What can hang from each mark:
T: P R Y
V: X
Y: T
P: T X
X: D E P R V Y

Every row comes from one small tree of marks. The marks that hang from a mark follow it in brackets, in alphabetical order. Every link used is in the known rows. Which tree was each row made from?
Known rows:
P[T[R Y] X]: -.08 -.11 .26 .09 .27 .07 -.39 -.11 -.04 .01 -.01 .01 .07 .08 .30 -.33 -.01 -.05 -.32 -.08 .59 -.24 -.03 .38 .05 -.25 .02 .32 .10 .05 .11 -.02 -.09 .01 -.03 .40 .12 -.13 .02 -.22 .10 .06 -.08 .10 .20 -.20 .05 .14 .17 .10 .13
T[P[X[D V]] R Y]: .25 .04 .08 .05 .05 .21 .17 -.06 .19 -.35 -.16 -.13 -.38 .19 .12 -.24 -.41 -.01 -.36 -.22 .45 -.26 .04 .20 -.17 -.17 .13 .44 .20 .11 .10 -.16 -.21 .14 -.06 .05 .37 .40 -.15 -.13 -.07 .17 .27 -.22 .20 .14 .17 .21 -.43 .42 -.21
P[X[E V Y]]: .04 .18 .18 .06 -.03 .23 -.09 -.01 -.57 -.13 -.54 -.11 .02 .09 .07 -.14 .28 .05 .08 -.03 .52 -.33 -.16 -.05 -.04 -.17 -.11 .45 -.03 .12 .23 .03 .24 .15 -.14 .11 -.03 .00 .06 .02 -.01 -.40 -.08 .43 .16 -.13 .18 .07 .21 -.29 .21
P[T[Y] X[D R V]]: .10 -.20 .42 .21 .15 .24 -.60 -.04 .22 .15 -.31 -.16 .30 .07 .29 -.16 -.29 -.02 -.37 -.13 .61 -.34 -.11 .19 .01 -.19 -.10 .23 -.03 -.08 -.21 .05 -.05 .16 -.35 .38 .04 .14 .17 -.02 -.03 -.19 .38 -.06 .01 -.04 .23 .03 -.47 -.21 -.06
V[X[D E P Y]]: -.03 -.02 .16 .01 -.17 -.21 .12 .03 .12 -.16 -.49 -.03 .03 .08 .12 -.25 .14 -.20 -.02 -.16 .55 -.10 -.20 -.28 .37 -.09 -.18 -.02 -.04 .19 .19 .38 -.11 .10 .25 -.27 -.12 -.08 .19 -.09 .18 -.22 -.29 .20 -.07 -.05 .19 .41 .83 -.41 .48
X[D V Y]: -.04 .06 .00 .07 -.05 .09 .17 .04 -.04 .11 -.44 .12 .07 .10 .01 -.18 -.08 -.02 .03 -.13 .45 .02 -.07 -.05 -.14 -.03 -.19 .46 -.08 .10 -.06 .11 -.01 .12 -.14 -.19 -.01 .03 .10 -.03 .10 -.09 -.12 .16 .05 -.18 .16 .16 .07 -.13 .01
V[X[P[T[R]] Y]]: -.01 -.12 -.06 .03 .08 -.23 -.24 -.05 -.03 .01 -.04 .24 -.13 .06 .53 -.21 -.19 -.26 -.10 -.02 .54 .10 -.17 .08 .13 -.18 -.01 -.10 .07 -.02 -.08 .29 -.09 .03 .13 -.11 -.24 -.25 .12 -.16 .16 .30 -.34 -.03 .01 -.08 .06 .22 .69 -.15 .52
X[P[T] V Y]: .13 .04 -.02 -.02 .06 .21 -.44 -.02 .06 -.23 -.28 .26 .14 .10 .05 -.12 -.15 -.06 .15 -.07 .47 -.18 -.16 .09 -.11 -.13 -.25 .26 -.01 .10 -.30 .05 .11 -.01 -.11 .00 -.16 .06 .21 .12 .18 -.09 -.03 .11 .11 -.03 .17 .05 .02 -.41 .23
V[X[D E P R Y]]: .01 -.08 .32 .16 -.22 -.08 .16 .01 -.14 .00 -.43 -.09 -.02 .11 .19 -.14 -.09 -.17 -.19 -.17 .59 .01 -.22 -.35 .40 -.08 -.05 -.40 -.11 .03 .07 .40 -.20 .10 .18 -.29 -.18 -.07 .19 -.08 .05 -.12 -.07 -.11 -.11 -.04 .26 .35 .80 -.39 .44
Y[T[P[X] R]]: -.11 .10 -.02 .03 -.01 .02 -.03 -.17 .20 -.64 .10 -.12 -.44 .05 .06 -.24 -.04 .09 .10 .02 .29 -.27 .02 .39 -.13 -.28 .25 .28 .26 .40 .52 -.34 .11 .29 .19 .08 .04 .17 -.44 -.01 .07 .49 -.05 -.08 .15 .10 -.07 .26 .10 .57 -.23
X[D E P[T] V Y]: .14 -.17 .13 -.06 .00 .30 -.57 .00 .44 -.14 -.56 -.16 .07 .13 -.21 -.09 .01 .03 -.11 -.03 .53 -.21 -.19 -.21 .02 -.13 -.28 .18 -.09 -.02 -.29 .12 .11 .04 -.08 -.08 -.29 .03 .41 .11 .06 -.38 -.35 .08 -.01 .00 .32 .13 .12 -.58 .18
X[V Y[T]]: .07 .18 -.09 -.05 -.12 .03 -.05 -.02 -.21 .01 -.43 .16 .27 .14 .20 -.26 -.11 .01 .22 -.14 .45 .10 -.03 .20 -.26 -.15 -.19 .43 -.02 .17 .26 -.01 .26 .41 -.16 -.16 -.24 .11 -.06 -.08 .08 -.17 .01 .34 .03 -.13 .11 -.01 .07 -.04 -.21
P[X[R]]: -.38 .14 .38 .40 .04 .16 .07 -.06 -.41 -.13 -.05 -.01 .00 -.04 .08 -.14 .20 -.01 .15 .04 .45 -.29 -.11 .22 .13 -.12 .12 .10 -.03 .26 .25 -.08 .07 .05 .03 .26 .17 -.14 -.20 -.04 .13 .21 .15 .09 .10 -.16 .02 .24 .06 -.05 .19
V[X]: -.40 .27 .29 .22 .00 -.28 .37 -.01 -.14 -.07 -.20 .18 .11 .00 .40 -.26 .57 -.28 .36 -.01 .39 .03 -.07 .05 .11 -.13 -.06 .56 .02 .37 .44 .25 .20 .14 .18 -.09 .20 -.24 -.09 -.26 .23 .19 .06 .36 .04 -.27 -.16 .30 .19 .05 .46
P[X[D V Y[T]]]: .06 -.01 -.17 -.04 -.10 .02 -.33 -.03 .26 -.16 -.51 .01 .14 .11 .28 -.20 -.24 .10 .00 -.08 .47 -.21 -.10 .24 -.15 -.19 -.03 .40 -.05 .03 .08 -.04 -.07 .43 -.23 .16 -.29 .20 -.04 .01 .06 -.17 -.26 .30 -.06 .05 .14 .08 .10 -.12 -.27
P[X[V Y[T]]]: .10 .12 -.13 -.04 -.08 .01 -.30 -.06 -.23 -.19 -.44 .11 .12 .12 .37 -.20 -.12 .07 .20 -.06 .46 -.22 -.15 .34 -.23 -.26 -.10 .43 .06 .17 .24 -.04 .16 .42 -.24 .21 -.25 .13 -.13 -.01 .07 -.16 -.07 .36 .05 -.03 .12 -.01 .07 -.07 -.13
T[Y]: -.16 .22 .39 .02 .06 -.05 .34 -.01 -.23 -.03 -.19 .26 .42 .10 .05 -.43 .21 -.10 .03 -.26 .49 -.06 .06 .19 .01 -.12 -.22 .42 -.04 .30 .41 .04 .03 .03 .14 -.06 .36 -.05 -.08 -.34 .29 -.18 .33 .27 .20 -.29 -.01 .27 .19 .09 .10
T[P R Y]: .04 .13 .30 .00 .03 .04 .48 -.11 -.22 -.30 .07 .17 -.29 .18 -.08 -.40 -.17 -.08 -.11 -.27 .41 -.08 .16 .19 -.09 -.19 .01 .25 .12 .36 .39 -.16 -.09 -.01 .25 -.23 .48 .21 -.23 -.26 .11 .21 .44 -.08 .29 -.11 -.03 .27 .13 .64 .00
T[P[X[D E Y]] R]: .03 -.14 .14 .00 -.03 .19 .06 -.07 -.06 -.42 -.27 -.29 -.66 .11 -.26 -.21 -.15 .11 -.32 -.02 .46 -.37 -.02 -.03 .08 -.19 .17 -.03 .06 .23 .23 -.17 -.25 .09 .16 -.06 .12 .19 -.02 .00 .02 .02 -.27 -.08 .15 .09 .16 .31 .76 .34 .06

Which tree is each row?
-.22 .11 .30 .43 -.05 .28 .19 -.03 .00 .19 -.33 -.12 .03 .03 .01 -.04 .06 -.02 .02 -.01 .47 .11 -.03 -.12 -.06 .02 .00 .38 -.06 .02 .00 .08 .12 .16 -.11 -.21 -.02 .01 -.06 .05 -.01 .18 .13 -.16 -.02 -.17 .15 .12 -.62 -.14 -.06 -> X[D R V]
.09 .06 -.26 -.08 -.16 .00 .09 -.07 -.05 -.15 -.13 .20 -.10 .14 .13 -.24 -.42 .04 -.08 -.10 .49 .19 -.03 .16 -.04 -.13 .04 -.17 .05 .11 .28 .04 -.04 .21 .08 -.21 -.44 .00 -.20 -.07 .08 .21 -.44 -.10 .09 .00 .12 .24 .68 -.03 -.03 -> X[P Y[T[R]]]
.11 -.18 -.19 -.13 -.15 -.04 .11 -.11 .31 -.24 -.10 -.02 -.38 .17 -.06 -.27 -.47 .08 -.16 -.14 .37 .03 .09 .20 -.15 -.19 .07 -.04 .08 .26 .25 -.15 -.23 .34 .14 -.31 -.10 .26 -.18 -.03 .09 .31 -.21 -.16 .00 .09 .02 .24 .63 .61 -.35 -> X[D Y[T[P R]]]
.01 -.34 .08 -.04 .01 .21 -.38 -.06 .37 .02 -.29 -.19 -.21 .10 -.25 -.14 -.09 .05 -.43 -.01 .62 .00 -.11 -.14 .17 -.13 -.05 -.19 -.04 -.06 -.11 .07 -.11 -.02 .07 -.12 -.35 -.13 .26 .05 .07 -.05 -.73 -.17 .04 -.08 .25 .29 .73 -.35 .24 -> X[D E P[T[R]] Y]
.18 .15 .21 .12 -.18 .40 .12 .03 -.65 -.07 -.51 -.04 .00 .14 -.12 -.07 -.17 -.01 -.05 -.09 .59 .01 -.17 -.22 .02 -.03 -.08 -.13 -.07 .02 .00 .12 .18 .05 -.06 -.25 -.19 .06 .06 .08 -.03 -.21 .15 -.12 .09 -.01 .34 .03 .07 -.49 .24 -> X[E P R V Y]
-.37 -.22 .45 .36 .23 .17 -.58 -.07 .36 -.07 -.09 -.15 .02 -.10 .01 -.07 .17 .00 -.11 .14 .47 -.42 -.16 .21 .21 -.16 .07 .09 -.03 .11 -.11 -.07 -.06 .03 -.11 .42 .01 -.15 .10 .08 .14 .16 -.08 -.06 -.06 -.15 .07 .21 .06 -.14 .05 -> P[T X[D R]]
.03 -.07 .25 .24 -.10 .32 -.14 .01 -.39 .06 -.61 -.30 -.05 .09 .03 -.09 -.11 .08 -.24 -.04 .61 -.21 -.20 -.18 .02 -.05 .05 .06 -.05 -.10 -.03 .11 -.05 .28 -.22 .06 -.14 .06 .10 .06 -.12 -.28 -.04 .04 .02 -.07 .34 .04 .11 -.33 .09 -> P[X[D E R V Y]]
-.11 .11 .02 .04 -.07 .04 .23 -.17 .19 -.39 .03 -.05 -.36 .07 -.05 -.29 .04 .03 .18 -.02 .26 .05 .10 .28 -.19 -.22 .09 .34 .18 .44 .53 -.22 .20 .31 .19 -.23 .04 .14 -.40 -.07 .10 .50 .01 -.08 .12 .02 -.10 .25 .08 .62 -.23 -> Y[T[P R]]
.11 .00 -.12 -.13 -.11 -.03 .12 -.12 -.15 -.31 -.07 .08 -.40 .14 .01 -.31 -.34 .02 .04 -.11 .32 .04 .10 .29 -.22 -.22 .03 .02 .14 .36 .37 -.19 -.05 .26 .15 -.27 .01 .23 -.25 -.08 .09 .32 .02 -.05 .14 .08 -.03 .17 .64 .64 -.18 -> X[Y[T[P R]]]
-.08 .01 -.22 .01 -.05 -.05 -.13 -.10 -.26 -.03 -.11 .05 -.12 .12 .36 -.27 -.27 .08 -.09 -.02 .53 -.01 -.07 .37 -.09 -.20 .12 .10 .09 .07 .37 -.07 -.06 .33 -.03 .13 -.33 -.08 -.22 -.13 .03 .17 -.51 .16 .08 -.08 .06 .12 .66 .16 -.10 -> P[X[Y[T[R]]]]
.04 -.01 -.15 .10 -.09 .19 -.12 -.15 .64 -.49 -.14 -.32 -.52 .11 .11 -.17 -.27 .09 -.04 .03 .31 -.16 .00 .28 -.21 -.25 .26 .46 .24 .19 .22 -.25 .01 .45 -.06 .02 -.10 .38 -.33 .06 -.07 .43 -.15 -.15 .03 .19 .07 .12 -.49 .38 -.43 -> Y[T[P[X[D V]] R]]
.16 .06 .15 .09 -.20 .27 -.28 -.02 -.55 .05 -.57 -.28 .10 .12 .23 -.09 -.12 .13 -.06 -.07 .59 -.17 -.19 .03 -.09 -.20 -.01 .03 -.02 .00 .26 .03 .26 .48 -.29 .16 -.36 .15 -.10 .05 -.18 -.30 .05 .19 .00 -.02 .26 -.07 .12 -.28 -.09 -> P[X[E R V Y[T]]]
.03 -.18 .42 .08 -.10 .19 -.01 .00 -.23 -.44 -.29 -.28 -.40 .07 -.29 -.16 -.13 .09 -.20 -.09 .45 -.58 -.12 -.06 .17 -.20 .10 -.28 -.03 .28 .14 -.16 -.27 .03 .14 .07 .19 .26 .04 .10 .06 -.11 .30 -.10 .09 .10 .16 .31 .71 .21 .07 -> T[P[X[D E R Y]]]
.17 -.03 .21 .18 -.23 .41 .08 .01 -.17 -.02 -.57 -.16 -.05 .12 -.22 -.03 -.26 .04 -.19 -.14 .64 .02 -.19 -.35 .08 .02 -.07 -.17 -.09 -.04 -.15 .15 .00 .11 -.08 -.29 -.20 .14 .15 .10 -.05 -.22 -.03 -.16 -.02 .03 .40 .15 .07 -.55 .12 -> X[D E P R V Y]
.05 .03 .01 .04 -.22 -.29 .00 -.07 -.23 -.07 -.21 .22 .18 .10 .56 -.23 -.39 -.14 .09 -.19 .51 .11 -.23 .09 .19 -.15 -.05 -.36 .00 .15 .24 .30 -.09 .33 .11 -.18 -.35 .03 -.08 -.14 .15 .15 .21 -.01 -.12 .08 .10 .20 .66 -.14 .20 -> V[X[P R Y[T]]]
-.25 .04 .38 .15 -.08 .27 .17 .01 .46 -.39 -.38 -.16 .06 .00 -.45 -.15 .46 .03 .04 -.05 .51 -.20 -.11 -.23 .28 -.11 -.11 .19 -.09 .31 .25 .04 .12 .00 .26 -.15 -.03 -.04 .02 -.01 .20 -.12 -.34 .10 .04 -.11 .17 .47 .23 -.42 .23 -> X[D E P]
-.10 -.07 .30 .06 .21 .06 -.14 -.10 .00 .23 -.03 .08 .12 .09 .19 -.35 .00 -.06 -.27 -.12 .60 .06 .06 .20 -.06 -.15 -.10 .26 .06 .08 .07 .04 .03 .04 -.01 .05 .15 -.15 .04 -.33 .17 .09 -.04 .06 .18 -.33 .05 .16 .11 .11 .14 -> P[T[R Y]]
-.21 -.15 .34 .41 .12 .33 -.61 -.05 .32 .01 -.24 -.22 .02 -.04 .15 .03 .03 -.02 -.08 .09 .50 -.30 -.17 .12 .01 -.16 .07 .37 .01 -.04 -.30 -.03 .09 .13 -.24 .35 -.11 -.02 .10 .13 -.03 .13 .03 -.05 -.04 -.03 .16 .05 -.59 -.26 -.03 -> P[T X[D R V]]
-.07 .06 -.18 -.01 -.11 -.41 .15 -.12 -.29 .25 -.21 .15 -.04 .13 .72 -.33 -.14 -.17 -.03 -.10 .49 .39 -.05 .17 -.10 -.17 .05 .09 .08 .06 .41 .30 -.03 .44 .03 -.24 -.32 -.19 -.19 -.30 .07 .26 -.35 .14 .00 -.18 -.01 .19 .68 .22 .13 -> V[X[Y[T[R]]]]
.05 -.11 -.30 -.08 -.18 -.33 .06 -.08 .42 .03 -.22 .06 -.13 .14 .52 -.28 -.44 -.11 -.20 -.14 .53 .28 -.11 .07 .14 -.14 .05 -.15 .07 -.01 .17 .33 -.25 .36 .15 -.33 -.48 -.05 -.07 -.19 .06 .29 -.57 -.14 -.12 .08 .15 .34 .76 -.02 .07 -> V[X[D P Y[T[R]]]]
.26 -.03 .59 .09 .02 .49 -.40 -.04 -.07 -.01 -.43 -.19 .34 .16 .00 -.15 -.07 -.07 -.24 -.18 .67 -.11 -.11 -.12 .08 -.17 -.25 -.01 -.04 .00 -.11 .14 .29 .03 -.13 .02 -.08 .10 .21 .00 -.04 -.35 .42 -.06 .12 -.06 .31 .01 -.48 -.54 .15 -> X[E P[T[Y]] R V]
.13 -.01 .30 -.06 -.24 -.18 .06 -.06 -.40 -.23 -.36 -.15 -.15 .17 .29 -.29 -.09 -.17 .09 -.16 .40 -.04 -.09 -.02 .07 -.24 -.04 -.25 .09 .38 .45 .17 .14 .39 .19 -.24 -.07 .18 -.08 -.14 .03 -.02 .56 .11 -.06 .03 .05 .16 .69 .37 .14 -> V[X[E R Y[T[P]]]]
-.10 -.34 .48 .14 .10 .25 -.68 -.05 -.03 .08 -.40 -.30 .03 -.01 -.09 -.10 .05 .08 -.34 .05 .59 -.40 -.23 -.03 .24 -.22 -.03 -.23 -.14 .05 -.16 .03 -.15 .10 -.10 .31 -.16 -.11 .30 .08 .07 -.28 -.23 .04 -.07 -.16 .24 .14 .70 -.28 .17 -> P[T X[D E R Y]]
.00 -.28 -.10 .03 .09 .06 -.35 -.05 .42 .02 -.07 .07 -.15 .09 -.07 -.15 -.35 -.01 -.33 -.01 .59 -.01 -.08 .06 .10 -.11 .00 -.19 -.03 -.05 -.25 .06 -.29 -.05 .03 -.12 -.28 -.11 .16 .02 .14 .19 -.62 -.25 .04 -.05 .18 .31 .67 -.17 .19 -> X[D P[T[R]] Y]
-.06 -.10 .31 .11 .02 .40 -.51 -.04 .74 -.25 -.53 -.28 .08 .05 -.29 -.08 .38 .00 .01 .02 .51 -.19 -.14 -.19 .07 -.17 -.17 .41 -.07 .07 -.14 .06 .37 .11 -.03 .04 -.23 .01 .23 .16 .03 -.16 -.35 .05 -.03 -.03 .22 .18 -.42 -.63 .15 -> X[D E P[T] V]
.04 -.13 .29 .07 .16 .18 -.61 -.01 .49 -.05 -.36 -.03 .35 .10 .22 -.25 -.04 .01 -.21 -.19 .53 -.43 -.12 .24 -.03 -.23 -.14 .59 -.01 .05 -.15 .01 -.03 .17 -.24 .42 .13 .15 .22 -.09 .11 -.32 .12 .28 .07 -.09 .16 .10 -.39 -.20 -.07 -> P[T[Y] X[D V]]
